Each row was made from one walk, in order. Every step used is in the known rows, and no mark comes twice. Write each row's walk.
(in the rows, 128 means zero)
Known rows:
magen/lizud: [137 127 138 167 161 139 137 120 178 115 111 114 110 148  97 104 148 132
 114 152 146 126 116 156 119 127 123 127]
magen/palabu: [188 131 133 139 165 160 124 114 157  98 109 171 134 141  90 105 157 124
 134 150 148 149 112 139 109 127 135 120]
fifu/mokunu/dipi/fulupa/palabu: [133 155 117  85 161 154 158 121 132 109 124 158  99 155  99 110 144 105
  99 125 145 141 108 137 158 136  96 123]
rige/fifu/mokunu/dipi/fulupa: [136 150 107  96 146 110 132 127 152 116 130 158 123 147 102 109 135 104
  78 168 142 133 131 153 119 141 101 115]
mevelo/namiz/lizud/rige/dipi: [147 133 162 170 161  88 115  92 161 120 145 120  99 146 105 139 165 133
 150 141 135 130 145 154 116 135 110 138]
bobe/mevelo/namiz/lizud: [137 108 131 146 153 126 103  70 168  99 133 136 103 130  98 126 126 135
 142 156 131 144 129 139 120 138 107 138]
bobe/mevelo/namiz/lizud/magen/palabu: [150  80 140 180 162 145 119  53 168  95 128 154 103 123 103 127  68 133
 125 158 122 140 133 128 107 133 123 145]
magen/palabu/fulupa/dipi/mokunu/fifu/rige: [177 148 155 125 170 131 125 126 131  86 117 187 104 158  87 125  34 126
 145 101 141 139 121 156 110 116 136 130]
rige/fifu/mokunu: [160 151 105 136 139 119 121 111 156 108 120 142 127 149 102 109 140 124
  99 201 142 134 126 150 101 149 113 123]
mokunu/fifu/rige/lizud: [182 155 159 183 154  75  89 103 175 103 132 114 120 154  86 133 151 130
 129 146 139 128 131 147  94 130 127 153]
namiz/lizud/rige/fifu/mokunu: [171 144 150 164 147  74 118 105 160 116 130  84 119 163 110 116 195 126
 104 183 128 119 128 158 115 149 105 146]
lizud/magen/palabu/fulupa: [176 110 158 165 170 173 150 130 148 103 106 187 111 132  97 109 118 129
 111 133 131 131 120 153  99 136 138 128]
rige/fifu/mokunu/dipi: [145 158 107 118 145 125 119 113 156 114 136 140 114 147 108 114 129 116
  93 195 146 138 123 145 110 146 102 117]
mevelo/namiz/lizud/rige/fifu/mokunu: [145 136 142 156 146  92 125  78 159 103 135 104 108 149 113 124 150 133
 105 163 129 136 150 152  95 155 101 133]
mevelo/namiz: [134 140 126 131 155 151 127  99 160 101 126 152 116 132  96 121 154 138
 130 144 145 153 136 149 103 145 114 111]
fifu/rige/lizud/magen/palabu/fulupa/dipi: [172 111 158 187 178 142 108 160 163  85 116 176  83 156  91 127  78 133
 119 118 127 106 131 156  92 116 151 170]
mokunu/dipi: [138 159 133 114 164 144 118 130 158 120 140 130 113 142 100 116 182 120
 125 154 150 145 110 145 136 133 104 113]
magen/palabu/fulupa/dipi/rige/lizud/namiz: [135 123 162 154 181 117 108 185 160  90 116 197 101 149  83 118 103 123
 139  75 138 146 127 148 105 131 137 143]
namiz/lizud/rige/fifu/mokunu/dipi/fulupa: [148 144 152 127 154  63 131 123 155 123 137  99 115 161 110 116 193 107
  84 149 129 117 132 160 132 141  93 139]
fulupa/dipi/rige/fifu/mokunu: [146 160  98 119 156  87 114 143 162 101 134 146 118 168  98 128  86 124
 127 164 143 127 121 162 118 130 109 148]
bobe/mevelo/namiz: [113 115 119 146 155 144 110  76 166  91 125 171 113 125  97 118 127 135
 139 149 134 154 130 139 109 142 112 126]
fulupa/dipi/rige: [144 160 117 118 170 101 114 156 165 104 133 141 120 165  90 129 133 128
 156 132 146 130 110 164 137 121 113 146]
mevelo/namiz/lizud/rige: [146 135 160 157 159 102 124  91 161 107 134 103 109 145 106 126 195 137
 129 135 132 139 139 154 112 146 106 131]
mokunu/fifu/rige: [179 158 138 169 157 102 102  89 158 103 135 115 129 153  90 136 157 131
 131 155 141 132 113 153 101 131 114 139]
namiz/lizud/rige: [171 144 169 164 161  87 118 118 162 120 129  80 119 159 102 118 243 130
 130 151 132 123 117 160 134 141 108 145]
lizud/rige: [140 153 156 170 164 108 128 127 161 109 119 123 133 154 102 108 252 129
 129 139 135 133 117 162 119 145 113 129]
lizud/magen: [147 130 138 178 159 146 140 114 161 122 122 131 124 135 101 117 163 131
 106 180 132 118 116 153 121 142 123 132]
bobe/mevelo: [133 124 123 151 156 134 104 100 166 101 120 159 123 136  93 110 169 128
 141 164 135 139 109 143 127 136 116 134]
mokunu/fifu: [176 166 147 150 149  97 117  93 157 119 131 127 140 147  91 123 168 125
 124 162 147 149 116 147 112 135 116 117]
magen/lizud/rige/dipi/fulupa/palabu: [138 128 153 188 174  87 154 135 158 125 110 166 101 158 102 115 158 112
 122  94 140 108 130 156 140 111 125 154]
namiz/lizud/magen/palabu/fulupa: [202 106 172 161 165 148 138 122 151 114 117 136 101 140  97 118 123 130
 116 141 128 120 119 152 115 132 131 143]

Which walk is each row?
[163 139 142 175 160 116  89 138 181  94 120 119 107 152  87 122 177 135
 135 143 137 114 126 154 104 131 130 162] -> fifu/rige/lizud
[131 162 149  93 160 139 136 170 132 109 115 174  94 155  92 111  94 130
 139 119 143 133 120 173 144 133 126 117] -> palabu/fulupa/dipi/mokunu
[181 158 139 182 158  86  90  90 158 116 147 137 117 154  89 149 125 126
 154 164 145 121 119 152 105 119 119 146] -> mokunu/fifu/rige/dipi
[175 148 117 106 160 125 148 144 134 116 104 192 128 145  87 110 188 113
 114 100 148 130 116 147 152 127 119 139] -> dipi/fulupa/palabu
[133 149 133 159 159 115 107 115 156 114 131 136 100 146  92 134 104 128
 171 157 139 104 122 160 134 127 122 148] -> fifu/rige/dipi/mokunu
[148 157 122  99 159 106 123 174 148  94 123 175  96 165  94 121  83 128
 131 124 139 128 126 176 109 136 110 143] -> palabu/fulupa/dipi/rige/fifu/mokunu
[176  99 165 150 163 159 144  97 151 102 123 153  90 127 101 126  83 138
 116 125 129 137 142 149  94 140 125 130] -> mevelo/namiz/lizud/magen/palabu/fulupa
[161 135 180 194 155  90 128  77 168 106 116 122 119 142  94 124  40 125
 117 141 126 121 140 136 104 134 142 148] -> dipi/mokunu/fifu/rige/lizud/magen/palabu
[144 156 140 135 167  76 102 170 181 106 130 138 110 167  87 126 128 127
 150 121 144 125 125 157 130 120 126 161] -> fulupa/dipi/rige/lizud
[172 115 148 155 176 170 143 146 141 101 115 198 104 146  97 115  82 127
 112 137 133 126 118 155 110 122 143 131] -> lizud/magen/palabu/fulupa/dipi
[138 148 176 194 149  72 125  86 170 116 124  97 116 143  97 129  69 129
 115 152 124 112 140 147 114 142 131 149] -> dipi/mokunu/fifu/rige/lizud/magen
[108 149 124  85 159 148 151 120 149 109 130 134 108 154  97 106 164 106
  97 145 140 140 114 152 146 140  94 110] -> fifu/mokunu/dipi/fulupa
[133 170 182 180 156  47 129  94 153 133 133 130 126 154 103 126 152 119
 154 144 135 127 134 156 131 135 119 128] -> lizud/rige/dipi/mokunu/fifu
[199 108 156 176 163 138 132  99 161 120 124 113 117 141 100 121 128 127
 112 173 131 118 115 140 123 130 130 145] -> namiz/lizud/magen/palabu
[ 68 145 147 147 164 111 118 132 178 105 142  98  95 150  99 118 147 117
 117 133 133 145 121 135 128 162  92 132] -> fifu/mokunu/dipi/rige/lizud/namiz
[169 155 116 135 152  68 110 141 176 111 122 139 141 141  93 123 150 128
 135 142 142 127 128 161 101 142 109 149] -> dipi/rige/fifu
[178 123 153 173 155 122 128 109 164 132 132  84 112 143 102 126 160 131
 110 185 130 108 115 152 135 139 118 147] -> namiz/lizud/magen
[164 161 194 177 152  32 120  87 155 142 144  85 113 159 103 135 150 120
 153 153 133 117 132 154 144 132 113 143] -> namiz/lizud/rige/dipi/mokunu/fifu
[143 173 134 137 158  91 113 108 143 109 138 128 116 166  94 136  63 126
 138 153 143 125 117 157 140 122 121 134] -> fulupa/dipi/mokunu/fifu/rige
[142 178 141 122 152  89 127 111 142 123 134 137 125 161  96 126  73 122
 131 161 148 139 119 153 149 125 124 116] -> fulupa/dipi/mokunu/fifu
[132 157 145 138 151 107 125 118 154 135 128 152 111 141  94 122 107 121
 164 166 146 123 127 153 148 131 125 125] -> rige/dipi/mokunu
[131 143 144 139 152  96 124  83 158 108 149 100  96 148 118 128 137 126
  98 159 132 141 146 147 103 152  92 127] -> mevelo/namiz/lizud/rige/fifu/mokunu/dipi
[177 138 125 105 166 130 128 155 146  81 112 203 105 161  92 114  51 123
 131 115 142 141 126 159  93 126 126 139] -> magen/palabu/fulupa/dipi/rige/fifu/mokunu
[174 139 165 212 156  80 103  94 178 110 133 108 117 149  94 138 123 131
 109 156 128 115 132 145  91 132 130 160] -> mokunu/fifu/rige/lizud/magen
[139 139 145 165 170  81 117 161 182 111 132 133 107 161  94 132 101 128
 132 136 133 112 129 158 127 123 130 168] -> fulupa/dipi/rige/lizud/magen
[175 146 120 126 161 107 133 143 136 131 121 213 113 146  88 127 151 107
 143 117 152 119 122 147 154 114 125 146] -> rige/dipi/fulupa/palabu
[158 153 151 149 152  76 117 108 159 121 145  81 107 162 115 121 185 118
 100 177 132 123 126 151 123 146  94 138] -> namiz/lizud/rige/fifu/mokunu/dipi
[104 142 158 144 174  93 105 202 162 103 126 168  93 153  86 123 135 129
 137  83 135 133 128 165 120 142 120 147] -> palabu/fulupa/dipi/rige/lizud/namiz
[153 149 156 145 160  75 110 151 194 106 117 117 121 148  86 118 176 131
 151 113 138 130 132 153 113 139 119 160] -> dipi/rige/lizud
[150 155 111 126 147  86 123 121 173 101 121 125 128 150  97 118 126 127
 126 157 138 131 127 158 102 150 101 146] -> dipi/rige/fifu/mokunu
[125 165 129 110 156 123 129 137 144 118 125 144 114 157  96 115  99 125
 137 162 146 129 116 158 159 127 126 120] -> fulupa/dipi/mokunu
[178 154 164 110 165 129 138 130 130 100 115 196 113 154  88 114  45 122
 139 108 146 153 123 152 119 120 139 112] -> magen/palabu/fulupa/dipi/mokunu/fifu
[164 136 146 163 150  78 114  96 163 112 135 116 118 141 110 128 170 135
 112 148 133 133 151 155  94 147 109 136] -> mevelo/namiz/lizud/rige/fifu
[158 149 147 159 169  77 139 142 140 125 120 192 119 155  98 123 211 108
 141  99 140 116 128 156 145 121 120 151] -> lizud/rige/dipi/fulupa/palabu
[101 135 156 181 164  73 102 157 190 111 125 116 123 138  86 121 186 128
 136 109 133 135 131 146 115 158 113 152] -> dipi/rige/lizud/namiz
[196 157 129 160 162  76 113 103 139 118 135 182 116 155  86 149 116 113
 144 116 146 117 122 146 126 110 120 159] -> mokunu/fifu/rige/dipi/fulupa/palabu
[155 157 120  87 167 133 143 147 135 122 125 181 112 143  95 115 173 103
 109  99 151 138 112 140 161 124 105 127] -> mokunu/dipi/fulupa/palabu
[160 157  98  94 148 118 140 126 135 115 124 182 113 148 104 114 116 103
  81 147 148 134 125 138 132 137 102 130] -> rige/fifu/mokunu/dipi/fulupa/palabu
